Each row was made from one walk, in order. Every step used is in the known rows, and no mark comes twice. Write each row's walk.
Known rows
botem/pize/giron: [-15   0   6  -1  -4   3  -5  -6   2  -2   0  -3  -3   2  -3  -6  -6  -4
   4   1  -1  -1  -4   0   8   6  11  -5   2  -4   1]
bilitur/kepori/talaf/giron/pize/botem: [-39  -5  20   4   4  -1 -14   6  16   2   4   1   6 -14   1  -3  -3   0
   3  14  -2  -3   3  -1  -4   2   5   3   6   2  -9]
bilitur/kepori/fefut: [-9  1 14 -3  1 -4 -2 -9  3 -4  0  2 -2  1 -3 -4 -2  0 -1 11  3  2 -8 -6
  0  3 -5 -2  7  2 -1]
kepori/tirib: [-7  1 -1 -2 -2  1 -1  6 10  0  1  1 -1 -4  2  4 -3  1 -4  0  1  4 -7 -3
  3 -2  1  3  0  0  0]
giron/talaf/kepori/rirena: [ -5   2  -6   6  -4   0  -1  -4   3  -2  -1   3   0 -11  -1  -3  -3   0
  -7  -1  -3   4   4   6  12  -2   5   2   2   6  -2]
tirib/kepori/talaf/giron/rirena: [-28  -8  -2   8   0  -2 -21   1   6   9   6  -1   7   7   0  -5   3   2
  -2   2  -1  -9  12   6  14   6  -1   8   2  -1 -10]
sugef/fefut/mizad: [  8  -2  -1 -10   0   1   4 -26  -4   0   4   2   4  -1  -7  -3 -11  -3
  -7   1   3   6   4   2   1   0  -1  -6  -1   1   2]
giron/rirena/kepori/fefut/mizad: [ -4  -3  -8   0 -11  -1  -6  -9  -5   5   2   5   4  -5  -5  -4  -8  -1
 -12  -2   4   0   3 -11  19   5  -4  -4  -5  -2  -3]
botem/pize/giron/talaf/kepori/bilitur: [-14   2   7  -2  -5   1  -5  -4   1  -3   2   0  -2 -11   1 -14  -1  -4
   2   1  -3   3  -9  11  24   3  11  -4   4   2  -1]
mizad/fefut: [-2 -1 -2 -4  0 -3 -3 -8  2  4  2  4  1  0 -5  1 -3 -1 -4  2  3 -1 -8  2
  2  3  0 -5  5  1  2]
sugef/fefut: [ -2  -3  -1  -5   3  -1   2 -22   5   1   2   1   0   0  -7  -3  -5  -1
  -5   3   4   3   0   4  -4   1  -1  -3   0   2   1]
pize/giron/rirena/kepori: [-7 -5 -3 10 -9  2 -9 -1 -2  8  0  0  0  0  0 -3 -8  4 -8 -3  1 -6  7 -6
 15  4  3 -2 -7 -5 -3]
fefut/kepori: [ 5  0 -3  2 -1 -1 -1 -2 -8 -2  4  1 -4 -1  1 -4  2 -2  4  2 -2  0  2  2
 -2  2 -1 -2  8 -2 -4]
botem/pize/giron/rirena: [-18   1   1  12  -9   4  -8  -9  -2   3   1  -4   4   3   1  -6 -11  -3
   0  -1   0  -5  -5  -2  15   7  10  -4   3  -3  -2]
talaf/giron/pize: [-17  -2   4   3  -3   1 -10   9   9   1   0  -2   4  -9   1  -1  -8   1
   1   6  -1  -6  11   0  -5   2   5  -2   4  -1  -3]
sugef/fefut/kepori/talaf: [ -9  -8  -2  -1   9  -5  -3 -19   5   2   9   2  -3  -5  -9  -7   7  -3
  -1   7   2   4  -3  10  -4   3   6  -3  10   0  -5]
rirena/kepori/bilitur: [-1 -3 -6 -9 -3 -3 -6 12  6  1  0  2 -1 -4  1 -6 11  1  2  0  3  1 -1  3
 12  1 -9 -2 -9  0  1]
pize/giron/rirena/kepori/talaf: [-20 -10   0  12  -2  -1 -14   5   5  11   2  -1   1  -5  -3  -3   3   4
  -7  -1   1  -5   2  -2  16   5  11   0  -6  -4  -6]
kepori/talaf: [-13  -4   3   1   8  -3  -5   6   8   3   3   0   0  -4  -3   0  10   0
   1   2   0   1  -5   4   2   1   8   3   1   0  -3]
talaf/giron/rirena/kepori: [-15  -3  -6   9  -7   0 -16   4   2   7   1   1   8   5   3   1  -7   1
  -7  -1   0  -9  17  -3  11   3  -1   1  -4  -3  -6]
fefut/kepori/talaf: [-9 -5  0  4  6 -4 -6  4 -1  2  7  0 -4 -5 -2 -4 12 -2  4  4 -3  1 -3  6
  0  3  8  0 10 -2 -6]
giron/talaf/kepori: [  3   3  -1   5  -2   0   2  -4  -4  -1   1   3  -1 -10   1  -3  -4   0
  -6  -4  -4   2   2   6  10  -3  10   2   5   7  -3]
mizad/fefut/sugef: [ -1  -2  -7  -7   0  -3  -3 -13   6   3   2   4   3  -3  -5  -3  -2  -3
  -5   5   6  -3  -6   2   3   5   7 -10   9   0  -2]
talaf/kepori/fefut: [ -7   0   2  -1  -2  -1  -1 -11   3   0   3   5  -6  -6  -1  -3  -5  -1
  -7   3   3   2   0  -1   6   6  -7   1   9   3  -3]
tirib/kepori: [-1 -2 -8 -5 -4 -1 -6 -3  0  1  2  1 -3  5 -2 -7  4  2  2 -3  0 -2  6  3
  6  3 -9  2 -1  1 -2]
bilitur/kepori/talaf/giron/pize: [-28  -2  17   5   4  -4 -17  14  15   1   3  -2   5  -9   1  -3  -1   0
   4  12  -3  -4   3   2  -5   3  12   0  10   2  -7]
talaf/giron/rirena: [-14  -2   2  11  -4   2 -11  -3  -2   5   1  -2  10   7   5   2 -10   1
  -5   3   0  -9  12  -1   6   2  -1   3   2  -3  -6]
bilitur/kepori/rirena: [-6  3  6  1 -2 -2 -5  0  4 -3 -3  0  2  4  1 -2 -1  0  2  8  0  2 -2 -2
  2  1 -6 -1  1  2  0]
pize/giron/talaf: [-5 -4 11  3  1  2  1 -5 -4 -1 -3 -2 -2 -9 -6 -4 -4  3 -4  2 -1 -1  0  0
  7 -3 17 -3 -5 -3 -1]

Write each row's walk
[-24  -8  -7   1  -6  -1 -17 -10  11   5   1   4   5  -1  -3  -4  -5  -2
 -12   8   8 -10  13  -7  13   9   3  -5   2  -6 -10] -> talaf/giron/rirena/kepori/fefut/sugef
[-31  -8  -2   3   1  -4 -20  21  20   6   2   0   1 -15  -5  -2   5   0
  -1   3   0  -5  11   2   1   4  13   0   0  -1  -6] -> rirena/kepori/talaf/giron/pize
[-24  -3  19   1   9  -4 -15   6   8   1   3  -1   5   6   1   0   3  -2
   2  12  -2  -3   3   3  -1   1   7   3   6  -1  -6] -> bilitur/kepori/talaf/giron
[-21   2   0   5  -7   2  -7  -9   4  -3  -1   0  -3  -9  -4  -9  -9  -4
  -3   0  -3   2  -1   5  20   4  16  -3   5   2  -2] -> botem/pize/giron/talaf/kepori/rirena
[-21   4   3   3  -8   4  -4  -3   8  -4   2   1  -5 -13   0  -5 -13  -3
  -6  -3  -3   5  -8   2  20   1  21  -1   8   2  -3] -> botem/pize/giron/talaf/kepori/tirib
[-2  1 -5  0 -4  0 -1  3  2 -2  5  1 -5 -5  2  0 -1  0  0  2 -1  4 -4 -2
  1  0  0  0  9 -3 -4] -> fefut/kepori/tirib
[-14  -6  -6  -1   4  -5  -9  13  11   5   2   2  -3  -6  -5  -1  13   0
  -2  -3   1   1   0   2   6   2   8   1  -5   0  -3] -> rirena/kepori/talaf
[-20  -7   6   2   8  -3 -14   4   3   2   7   0   0   1  -2  -1   6  -4
   3   9  -3  -4  10   7  -2   3   7   2  11  -5  -9] -> fefut/kepori/talaf/giron
[-5  4 -4  0 -6  2 -1  4  8  1  4  3 -4 -7  7  3 -9  1 -8 -3  0  5 -2  0
  8  1 -3  4  8  4 -2] -> talaf/kepori/tirib
[-3 -2 -8  3 -3 -1 -4 -2 -2 -2  2  0 -3 -2 -2 -4  3 -1  4  6 -1  2  4  1
  1  3 -6 -2  5 -3 -3] -> fefut/kepori/rirena
[ -5   0  -7  -4  -4  -3  -4  -5   4   2   7   5  -4  -5  -3   1  -5  -1
  -4   5   2   3 -12   0   3   3  -1  -5  14  -1  -2] -> mizad/fefut/kepori/tirib
[ -6  -1  -2  -3  -1  -2   1 -18   5  -3   1   6  -3 -17  -5  -8  -2  -3
 -12   5   4   1  -1   1  11   2  13  -5  11   4  -7] -> giron/talaf/kepori/fefut/sugef
[ -3  -1 -12  10  -9   0  -7   3  -1   6   0   2   4   0   2  -2  -2   2
  -6  -6   1  -4   4  -4  12   2   0   0  -5   0  -3] -> giron/rirena/kepori
[-32  -5  -4  11  -5  -1 -18   3   8   8   4  -2   2  -3  -4  -8   3  -3
  -2  -3   0  -4  -6   0  22   9  19  -2  -2  -4  -5] -> botem/pize/giron/rirena/kepori/talaf
[  2  -2  -3  -8  -1  -6  -5  -5  -3   2   7   4  -1  -3  -2  -8   7  -2
   5   9   3   1 -12   9   6   5 -10  -8  11  -2  -1] -> mizad/fefut/kepori/bilitur
[  2   1   1  -7  -5   0   1 -15  -6   0   5   5  -2  -7  -2  -3 -12  -3
  -9   1   2   5   4  -4  11   5  -7  -2   8   2  -2] -> talaf/kepori/fefut/mizad
[-11   1 -14   8 -12   1  -8   9   9   6   1   2   3  -5   4   2  -4   3
 -10  -6   2   0  -2  -7  15   0   0   3  -5   0  -3] -> giron/rirena/kepori/tirib
[-41 -10   9   3   4   1 -12   6  18   5   4   1   4 -19  -2  -1   0   1
   1   9  -1  -3   7   0  -3   2   6   4   2  -1  -9] -> kepori/talaf/giron/pize/botem
[-27  -6   6  12   4  -1 -16   3   6   9   4  -2  10   3   2   2   0   0
  -4   5   0  -8   7   3   8   3   7   6   3  -2  -8] -> kepori/talaf/giron/rirena
[-26  -9   0  -2   6  -4 -18  13  14   5   2   1   1  -1  -4   1   8  -2
  -3   2   0  -4  12   3   5   2   8   3  -4  -3  -6] -> rirena/kepori/talaf/giron
[ -2  -2   4 -10  -2  -1   1 -12  -3  -2   2   3   0  -5  -7  -2  -6  -2
  -6   4   4   4   0  -7   6   2  -3  -4   0  -2   0] -> kepori/fefut/mizad
[ -1  -1   8   5  -2   2   0  -8  -5   0   0   1  -5 -11   0  -5 -10   2
  -8  -1  -3   0   5   4  11  -1  13  -1   3   1  -3] -> pize/giron/talaf/kepori
[-23   0   7   0  -4   0  -4 -18   2  -4   2   2  -7 -13  -8 -11  -9  -5
  -6   3   1   2  -7   1  18   7  16  -4   9   1  -3] -> botem/pize/giron/talaf/kepori/fefut
[  4  -3  -5  -2   2  -1   2 -25  -4   0   7   2  -3  -1  -6  -7  -3  -2
  -1   5   2   3   2   6  -6   2  -2  -6   8  -1  -2] -> sugef/fefut/kepori
[ -1  -3  -5 -11  -4  -2  -7   3   3   1   3   1  -2   3   1 -12  12   2
   7   1   2   0   0   8  13   3 -18   2  -4   1   0] -> tirib/kepori/bilitur
[ -8  -4  -1  -8   1  -1  -1 -13   9  -2   0   3  -3  -7  -7  -5   3  -3
  -5   9   8  -1  -3  -5   2   5   4  -6   6  -3  -5] -> kepori/fefut/sugef
[ -9   0   7   3  -5   3   0  -1   5   0   1   2  -6 -15   1  -1 -13   4
 -12  -1  -2   4  -1   0  15  -3  13   2   3   1  -4] -> pize/giron/talaf/kepori/tirib
[-16   0   7   2  -2   2  -2  -8  -1  -4  -2  -2  -1  -6  -7  -8  -4  -4
   1   0  -3   0  -7   2  12   0  23  -5   0  -2   0] -> botem/pize/giron/talaf
[ -4  -2  -5  -4  -1   0   2 -19   7  -1   7   3  -5  -5  -4  -3  -6  -1
  -5   5   3   7  -4   2  -3   0  -1  -3   8  -1  -2] -> sugef/fefut/kepori/tirib
[ -7   0  10  -7   1  -3  -3 -14   7  -4   0   3  -1  -2  -4  -7   0  -3
  -3  14   6   0  -6  -6   1   5   2  -7  10   0  -5] -> bilitur/kepori/fefut/sugef
[-22  -6   2  15   2  -2 -17   1  -2   7   8  -1   7   2   3  -2   1  -2
  -1   7  -3  -8   9   4   6   5   7   3  12  -5 -12] -> fefut/kepori/talaf/giron/rirena
[-14   1   8  -5  -8   1  -2 -22  -7  -5   3   3  -3 -13  -9 -11 -16  -7
  -8   1  -1   5  -3  -2  23   5  16  -7   7   0  -2] -> botem/pize/giron/talaf/kepori/fefut/mizad
[  0   2  14  -9  -2  -3  -1 -12  -6  -4   2   3   2   0  -4  -4  -8  -3
  -3   9   2   4  -4  -9   5   2  -4  -6   5   1   0] -> bilitur/kepori/fefut/mizad
